Each row was made from one walk, in order. Every step used is in the known rows, and no mark comes twice. Write each row's walk.
Known rows
F > J > H: [ 28,  -7, -21, -22,  15,  13, -12,  11,  21,   4,  17,  23, -13,  15,  -4,
  -1,  25,   8,  -6,  -3,  11, -20, -17,   8,  -5,   8,   9,  -7,   6,  22,
 -26,   5, -12,  23,  12,  -3]
U > J > H: [  8,  -5,   2,  -4,  -7,   2, -10,   6,   6,   1,   4,   0,  -8,   1,  -1,
  17,  -5,  -8,  14,   7,   3, -10,  -8, -14,  -9,  -2,   4,   3,  -6,  15,
 -11,  18,   8,   4,  -8, -13]
G > J > T > H > U > X: [-24,  -1,  15,  -9, -25,  12,  11,  -9,  -2,  16,   3, -10,   4,   0,  -5,
  -7, -17,   5, -18,   3,  -9,  20,  20,   9,  15,  11,  -6,   6,   9, -16,
  10,   0,  -1, -20, -11,   6]
Q > H: [ 30,  21, -24,  15,   6, -10, -12,  21,  20,  -6,  18,  17, -24,   6,   4,
 -12,   8,  19, -29, -15,  23, -27, -25, -25, -23,  -2,  30,  -6,  -6,  22,
  11, -15,   1,   1,  24,  -1]
T > J > H > U: [  8, -28,   4, -11,  20,   9,  10,   6, -15,  -6,  -6,   8,   1,   4,  -4,
  -2,  -7, -17,   6,   0,  -6,  17,  -1,   8,  -1,   7,   4,  18,  -6,   4,
   3,  26,   5, -10,  -2,  13]
Q > D: [  9,  19,  -6,   7,  27, -21, -15, -17,  14,   3,  15,  23, -24,  15,  14,
 -11,  27,  20, -10,  -8,  20, -26, -27,  -6,   0, -35,  38,   9,  -6,   7,
  11,  -6,   0,  -3,  13,  -2]
T > H: [  3,   2,   5,  -1,  -3, -18,   2, -29,  12,   2,   5,   0, -11,  -9,  14,
 -26,   8,   3, -36,  -9,  19, -27, -19,  -5,   0,   1,  10, -15,  -1,  -2,
  -2,  -9,   7, -16,  -1, -13]
E > U > H > T > J > F: [  0,  -4,  -2,  18,  -5,   0,  -8,  -8, -20,  -3, -15,  -8,   3, -20,   8,
  26,  13,  -9,  16,  22, -14,  23,   0,  -8,  -5,  -1, -19,  -6,  -8, -15,
  -3,  10,  -5,  19,   8,   7]
G > J: [ 11,   4,  -9,   1, -14, -18,  -6,   1,  31,  19,  13,  22, -24,  14, -17,
  23,   8,   5, -12, -14,  25, -11, -26, -11,  -8,  -5,  12,  -9,  -5,   3,
   4, -13,  -3,   2,  15,  10]
F > J: [ 28,  23, -30, -25,   9,   3,  -5,   7,  31,  -3,  10,  30, -14,  12,  -2,
  -7,  29,  22, -17,  -6,  23, -23, -26,   8,  -2,   3,   6, -24,   5,  18,
 -16, -31,  -6,  12,  24,  -3]
G > J > E: [ 14,   2,  10,  -3,   4,  -1,  -3,  16,  17,  10,  18,  22, -21,  13, -15,
  12,  15,   2,  -1, -32,  21,  -5, -10,  -7,  -7,   3,   1,   1,  -2,  15,
 -11,  -8, -17,   6,  13,  23]
G > J > E > U: [ -2,   0,  12,   2,  -9,   1,  -3,  15,   4,   2,   3,  16,  -3,  15, -23,
  14,  16,   0,   4, -13,  -1, -10,  10,  16,  -8,   1,  11,  17, -13,  -4,
  -1, -22,  -8,  25,   4,  17]
K > T > J: [ 14, -29, -14,   1,  27, -34,  -6,   6,   9,  -2, -11, -23,  -8, -26,  15,
 -13,  -4, -13,  -5,  -8,   4,   1, -35, -14,  11,  -6,  13, -23,  -1,  -7,
   2,   5,   3, -17,   4,  -7]
E > U > J: [-11,  20,   3,   3, -27, -11,  -3,   4,   0, -10, -18,  -4,   4,  -5,  -9,
  21,  -5,   1,  14,  20,  -1, -11,   3,  -1,  -6, -12,   4,   3, -20,  -6,
  11, -27,  22,   4,  -8, -13]
J > H > U > X: [ -4,  -7,   7, -18,  -4,  19,  -7,  17,  -8,  -8,   7,  -4,  -7,  12,   9,
  -1, -12,   6,   1,   5, -10,  17,  23,  21,   7,   6,   8,  14, -11,  -7,
   5,   9,  12, -15,   4,  -4]
K > Q > D: [ 17,  15,  -7,  10,  40, -13, -18, -31,  18,   7,  11,   5, -11,   1,   8,
 -16,  35,  13,   7, -18,  13, -32, -37, -13,   9, -50,  48,  11, -10,  18,
   3,   2,  -6,  -4,  17,  -9]
H > U: [  9,   5,  -3, -11,  14,   1,   6,   8,  -7, -13,   0,  27,  -7,  13,   5,
  -1,  -9,   5,  -7,  -8,  10,   2,  -1,  18,  -5,   1,   5,   3,  -6,   9,
  15,  -6,  13, -18,   8,   5]
K > T > J > F: [ 21, -14,  -8,   5,  21, -15, -23,   9,   2,  -7,  -1,  -5, -22, -40,  14,
  10,   8, -10,  -1,  -4,  -4,  10, -44, -23,  -2,   1, -10, -32,   9,  10,
 -10,   5,  -8,  13,   1,   2]
H > T > J > E > U > X: [-22,  -1,  14,  -2, -14,   4,  -2,  13, -13, -13, -11, -26,  11,   8,   2,
   0,   2,  -2,  14,  14, -20,  16,  35,  23,  15,   1,   4,  22, -19, -29,
   3, -13,   0,   3,  10,   5]
J > T: [ 11,  11,  -9,  -1,   5,  -4, -16,   8,  14,  12,  27,  15,  -1,  11,  -6,
  -3, -10,  10,   7, -14,  -5, -10, -20, -10,  -8,  -1,  -2, -11,  28,  15,
  -5,   7,  -9,  29, -17,   0]
E > U > X: [-11,  13,   4,  -7, -26,   0, -18,  15,   6, -12,   4, -11,  -6,  10,   5,
   0,   3,  16,   2,  14, -13,  -5,  18,  23,   6,  -6,  18,   7, -22, -23,
   7, -27,  15,  10,   6, -13]
F > J > T: [ 16,  20, -25, -15,   8,  10,  -8,   9,  25,  15,  24,  26,   2,  12, -16,
  -7,   9,  20,  -2, -10,  -1, -13, -22,  -1,  -4,   5, -10, -20,  39,  20,
 -19,  -9, -22,  35,  -8,   4]
J > E > U > X: [-12,  10,  14,  -8, -16,  10, -15,  22,  -2, -14,   6, -13,  -6,   9,   3,
  -5,   7,  14,   8,   1, -15,   1,  28,  25,   8,   0,  12,  14, -19, -16,
  -1, -24,   4,  12,   4,  -2]
E > U > H: [ -5,   3,  -8,  11, -16,   0, -13,   2,  -4,   4,  -7,  -3,   0,   3,  10,
  -2,  10,  17,  12,  13,  -6,  -6,  21,  13,  -2,  -8,  16,   3, -26, -25,
   4,  -5,  17,   5,   5, -21]
E > U > H > T > J: [-11, -16,  -8,  17,  -4, -17,  12, -14, -15,   3, -30, -24,  20,  -1,   8,
   5,  -1, -13,  15,  23,  -7,  18,  15,   2,   8,  -8,   0,   8, -21, -36,
  10,  12,   7,  -9,  12,  -2]
F > J > X: [ 19,   3, -25, -14,  11,  21,  -4,  12,  26,  -9,  31,  16,  -4,  14, -15,
  -9,  22,  11,  -6, -15,   8, -16, -14,   1,   1,  15,  -9, -13,  25,  27,
 -20, -13, -20,  29,   8,   6]
K > T > H > U > J: [-17,  -3,   9,  -1,  -3,  -9,  21, -14, -14,  -3, -29, -14,   8, -29,  11,
  -2, -25,  -8, -15,   8,   8,   5,   6,  -4,   7,  -2,  -9, -11,  -3,  -1,
  17,  -4,  19, -49, -14, -14]
T > H > U > J > F: [ -3,  20,  15,   1, -12,  11,   1, -12, -16,  -8, -10,   9, -10, -33,   4,
  23,  -2,  -3,  -4,  13,   1,  13, -10, -17, -11,   6, -29, -14,   5,  16,
   0,  -5,   7,  -5, -12,   2]

Which walk is each row?
[-10,  -4,  10,  -4,   6,   7,  18, -18, -13,   5,   1,  12,  11,  -2,  -1,
 -22, -18,  -1, -21,  -8,  -3,   3,   6,  10,   0,  10,  -9,   2,  20,   3,
  10,   7,   0, -15, -20,   6] => J > T > H > U
[ -7, -32,   2, -13,  10,   9,  -3,  18, -12,  -6,  -8, -26,  -1,  -8,  15,
  -8, -19,  -6,   1,   6, -18,  26,  17,  15,  20,   8,   8,   6,  -7, -13,
   7,  17,   7, -25,   0,  -4] => K > T > J > H > U > X
[  8,  11,  -3, -13,   7,  15,  -2,  20,   4, -12,   1,  21,   3,  14, -15,
  -5,  29,  13,   0,  -6,  -2, -15,  11,  28,  -3,   4,   7,   8,  -7,   6,
 -13, -34, -11,  32,   8,  10] => F > J > E > U
[  1, -22,  -8,  11,  10,  -2,   8,  -1,   2,  -9,   9, -16,  14,   6,  -6,
   0,  -5, -23,   9,  -4,  -4,   8,  -4, -11,   6,   6, -14,   4,  14,   2,
  -1,  18, -14,  11,   5,  13] => H > T > J > X
[ -6,   0,   0, -15,   7,  15,  24, -17,  -8,   7,  -1,  18,  15,  -2,  -7,
 -23,  -5,   5, -26,  -5,  -1,   3,   3,  15,   4,  15, -13,  -4,  25,   7,
   0,  -2,  -7, -10, -14,   8] => F > J > T > H > U
[ -3,  -7,  -4,   9,  -2,  -7,   5,  -3,  -9,   4, -10,  -1,  13,  14,   8,
  28, -17, -14,  12,  14,   9,   0,  13,  -1,  -5,  -4,  -4,   4,  -8,   1,
   5,  23,   2, -11,  10,  -7] => U > J > H > T
[-24,   5,  15,   9, -25,  -6,  10, -28,  -2,  14,  -6, -14,  17, -18, -11,
 -11, -12,  -3, -10,   9, -11, -13,   1, -12,  -1,   1, -10,  -4,  19,  -7,
  -1,  -3,  -1,   7, -36, -11] => E > U > J > T > H
[ -4,  -3,   9,  -8,   6,   0,  20, -20, -12,  -6,  -9,  13,   1,  -3,  10,
 -20,  -8,   0, -31,  -6,  11,  -3,   3,  14,   2,   6,   2,   0,  -4,   0,
  14,  -3,  11, -32,  -3,   2] => T > H > U
[-16,   8,  12,   6, -18,  -8,   8, -29,   6,  17,   2, -12,   8, -19,  -3,
 -15, -12,  -2, -15,   3,  -2, -12, -11, -24,   1,   2, -13, -13,  25,   2,
  -6,   5,  -2,  -5, -31, -11] => U > J > T > H
[-12,   2,   2,   8, -21,  12,  -3,  10,   3, -15,   9, -10,  10,   0, -18,
  12,  -6,  -6,  18,   6, -11,  -6,  10,  -6,  -4,   4, -10,   9,   5,   9,
   1,  -9,   2,  24, -16,  -2] => E > U > J > X
[  8, -18,  -4,   3,  10,   2,  -2,   6,  12, -12,  20, -15,  -3,  -1, -10,
 -10,   5, -15,   9, -10,  -3,   0, -20, -19,   3,   7,  -5,   2,  14,  10,
 -10,  10,  -9,  20,  -5,  11] => T > J > X
[ -4,   1,   7,   3,  -2,  -9,   2, -27,  10,  16,  16,   0,   3,  -9,   2,
 -27,  -5,   2, -24, -12,   1, -19, -17, -12,  -2,   5,  -3, -14,  26,   2,
  -8,   5,  -8,   5, -22,  -6] => J > T > H
[  8, -14,  -9,   7,  11,  -8,  -3,  -2,  -4,   4,   3,   8,   7,  25,  11,
  16, -10, -10,   0,   2,  11,  -7,   8,  11,  -6,  -2,   4,   2,  -6,   2,
   4,  25,  -5,  -1,  18,  -3] => J > H > T
[ -6,  18,   4,  -7, -10,   1,  12,   3,  -8, -10, -18,   8,   0,  -5,  -2,
  18, -19,   0,  10,  10,   8,   8,   5,  -6,  -5,  -4,  -8,   2, -10,   9,
  15, -11,  23, -27,  -5,  -5] => H > U > J
[  0,   6,  -8,  -1,  -5,  20,  -4,   9,  -5,   3,  -6,   3,   3,   6,   1,
  -8,  28,  20,  12,   4,  -4,  -2,  30,  19,   2,   3,   2,   6, -17, -14,
 -14, -12,   0,  13,   9, -10] => F > J > E > U > H
[  6,  19,  14,  -3,   3,   3,  -2,  14,   1,  -8,   3,   2, -11,  -1,  -1,
   7,   4,   1,  16, -15,  12,  -5,   1, -14,  -6,  -2,  -9,   0,  -4,  19,
 -11,  -9,   1,  -4,   0,   2] => U > J > E
[-10,  -5,   7,   6, -17, -11,   8, -30,  18,  34,  15,   2,  -1,  -7, -15,
 -11,  -3,  -3, -28, -12,   7, -14, -19, -18,   0,   5,  -5, -11,  27,  -2,
  -5,   5, -15,   4, -21,   5] => G > J > T > H
[  4, -10,  -8,   7,  10, -26,   9, -11,  -1,  -4, -14, -12,   7,   2,   7,
   6,  -3, -17,   3,   7,   9,  10, -13,  -8,   4,  -5,   0,  -2,  -9, -14,
   7,   8,   1, -12,  18,   6] => H > T > J
[-17, -12,   7, -11,  -2,   1,   5,  -2, -10,  -6,  -9, -23,  -1, -14,  24,
 -23, -17,   7, -28,   1,  -4,  10,  19,  21,  20,   7,   4,  -8,  -5, -18,
  15,  -7,  13, -44,   0, -13] => K > T > H > U > X
[-14,  18,   3,   7, -22,   1,  -7,   5,   1,   9,   2,  -1,  17,  -2, -20,
  16, -18,   2,  24,  11, -23,  -2,   2, -10,  -6,  -6, -10,   2,  18,   2,
   2,  -6,   0,  30, -32,  -5] => E > U > J > T
[ -8,  -9,  12,   8,   7,  -4,   6,   7, -15, -13, -14,  -5,  16,   8,  -9,
   2,   8, -13,  14,   0, -12,   4,  20,  19,   1,  -1,   4,  21, -16, -14,
   0, -10,  -6,  17,   6,  16] => H > T > J > E > U
[  6,  24,   7,  -1,  -8,  13,  -9,   5, -14, -12,  -5,  19, -14, -23,   2,
  36,  -2,   2,  10,  12,   1,  17, -13, -15, -16,   2, -26, -13,   2,  22,
   2,  -7,   6,   4,  -5,   5] => H > U > J > F
[  3,   5,  -7,   5, -12,  -5,  -9,   4,  26,  33,  26,  20,  -6,  13, -27,
  17,  -8,   5,   2, -17,   1,  -3, -23, -16,  -9,  -1,  -4,  -8,  30,  10,
  -3,   6, -19,  28, -12,  14] => G > J > T
[-10,  17,   1,  -1,  -8,   9,   4,   5,  -6,  10,   1,   7,  13,  -1, -14,
  13, -30,   1,  18,   3, -14,  12,   2, -12,  -5,   0, -21,  -1,  26,  13,
   7,   7,   2,   6, -28,   3] => H > U > J > T
[ 13,   2,  -2,   9,   8,  -9,  -9,  -5,  -5,  -6,  -4,   3, -10, -17,   8,
  26,  10, -12,   7,   9,   0,  16, -25, -17,  -9,   1, -19, -15,   3,   4,
  -6,   9, -11,  16,  13,  13] => H > T > J > F
[ -7, -23,  -1,  15,   7,   0,  -5,  10, -17,   3, -18, -25,   7, -15,  12,
 -11,  10,   2,  18,   2, -15,   9,  24,   9,  10,  -3,   7,   4, -19, -27,
  -3,   8,   4,  -2,   0, -13] => K > T > J > E > U > H
[ 21,  10, -24,  26,  18, -11,   0,  -1,   5,   1,  -1,  -3,  10,   9,   8,
   1,  -1,   2, -11, -13,  18, -18,  -8, -13, -10, -16,  24,  -3, -11,  15,
  16,   4,  -7, -12,  39,  -3] => K > Q > H > T
[ -7, -16,   9, -17,  -3,  16,  -1,  13, -10,  -8,  -2, -16,  -3,   4,   6,
  -4, -10,  -3,   6,  12, -16,  25,  18,  12,  13,   7,   6,  18, -11, -12,
   2,  14,  10, -17,   1,   3] => T > J > H > U > X
[ -9, -10,  -1,  12, -10,  -4,   5,  -3, -16,   1, -18,  -3,  21,  15,   1,
  31, -16, -17,  15,  21,  -2,  -2,  26,  11,  -6,  -4,  -2,  12, -12,  -7,
   9,  15,   4,  -1,   6,  -6] => E > U > J > H > T
[  0,   6,  -6, -10,   0,   3,   8, -26,  18,  21,  12,   7,   6,  -7,  -6,
 -30,  11,  10, -32,  -6,   4, -19, -18,  -6,   4,  10, -10, -21,  35,   8,
 -18,  -6, -17,  11, -15,  -4] => F > J > T > H
[-13, -27,  -6,  20,  -2,   7,   8,  -3, -11,  -6,  -2, -28,  25,   2,  -7,
   0,  -1, -18,  20,  10, -17,  16,  21,  -2,   7,   6, -12,  15,   2, -16,
   1,  22,  -8,  14,   0,   6] => E > U > H > T > J > X
[ -3,   2,   2,  11,  -7,  11,  -9,   9, -12,   0,  -4,  -4,   2,   5,   7,
  -6,  15,  15,  18,   2,  -8,  -1,  31,  15,  -1,  -3,   7,  11, -23, -18,
  -5,  -2,   7,   8,   2, -13] => J > E > U > H
[ -2, -13, -11,  14,   3, -19,  10, -14,  -7,   6, -23, -23,  10,  -2,  15,
   3,  -1, -12,  11,  16,   4,  19,   2,  -9,   8,  -6,  -2,   0, -16, -25,
   5,  20,   5, -20,  18,  -4] => U > H > T > J
[  2, -11,   7,   8,  19,  -2,  10,   1, -14,   0, -10, -16,   7,   2,   9,
  -5,   9, -11,  19,  -8,   3,  18,  14,  -7,   5,   1, -11,   8,  -7,  -8,
 -10,  18, -10, -11,  15,  11] => U > H > T > J > E
[ -7,  11,   3, -18,  -8,  10,  -4,  14,  -4, -13,   2,  -2,  -8,   9,  12,
  -4, -10,  14,  -4,   3,  -4,  13,  18,  21,  10,   3,   7,   5, -13,  -9,
  13, -11,  17, -22,   9,  -4] => H > U > X
[  0,  14,  19,  -8,   8,  15,  11,  16, -14, -13,  -6,  10,  -2,   1,  -2,
   7,  -4,  -2,  16, -11,   7,  11,  16,  -1,  -4,   3, -14,  10,  -5,  20,
  -2,  -5,   3, -16,  -3,  12] => H > U > J > E
[ -9,   9,  26,  -5,   4,  13,  20,  -3, -17,  -8, -11,   0,   1, -11,  -1,
  -4,  -5,  -7,   1, -10,   8,   6,  17,  -4,   0,   6, -18,  10,  -1,  14,
  -3,  -4,   4, -26, -10,   8] => T > H > U > J > E
[-20,   2,  13, -12, -13,  13,   7,  -7,  -9,   3,   2, -13,   5,  -2,   7,
 -20, -18,   9, -15,   5, -14,  14,  22,  14,  13,   9,  -5,   3,   9, -14,
   9,   0,   6, -20, -12,  -2] => J > T > H > U > X
[ 18, -28,  -1,  -6,  14,  -6,  -9,   4,   7,   1,   6,  -6, -11,   1,  -1,
  -1,   8, -17,  10,   1,  -2,  -3, -24, -14,  -3,   2,  13,   9,  -4,   5,
 -16,  29,  -2,  11,  -2,   2] => T > J > H
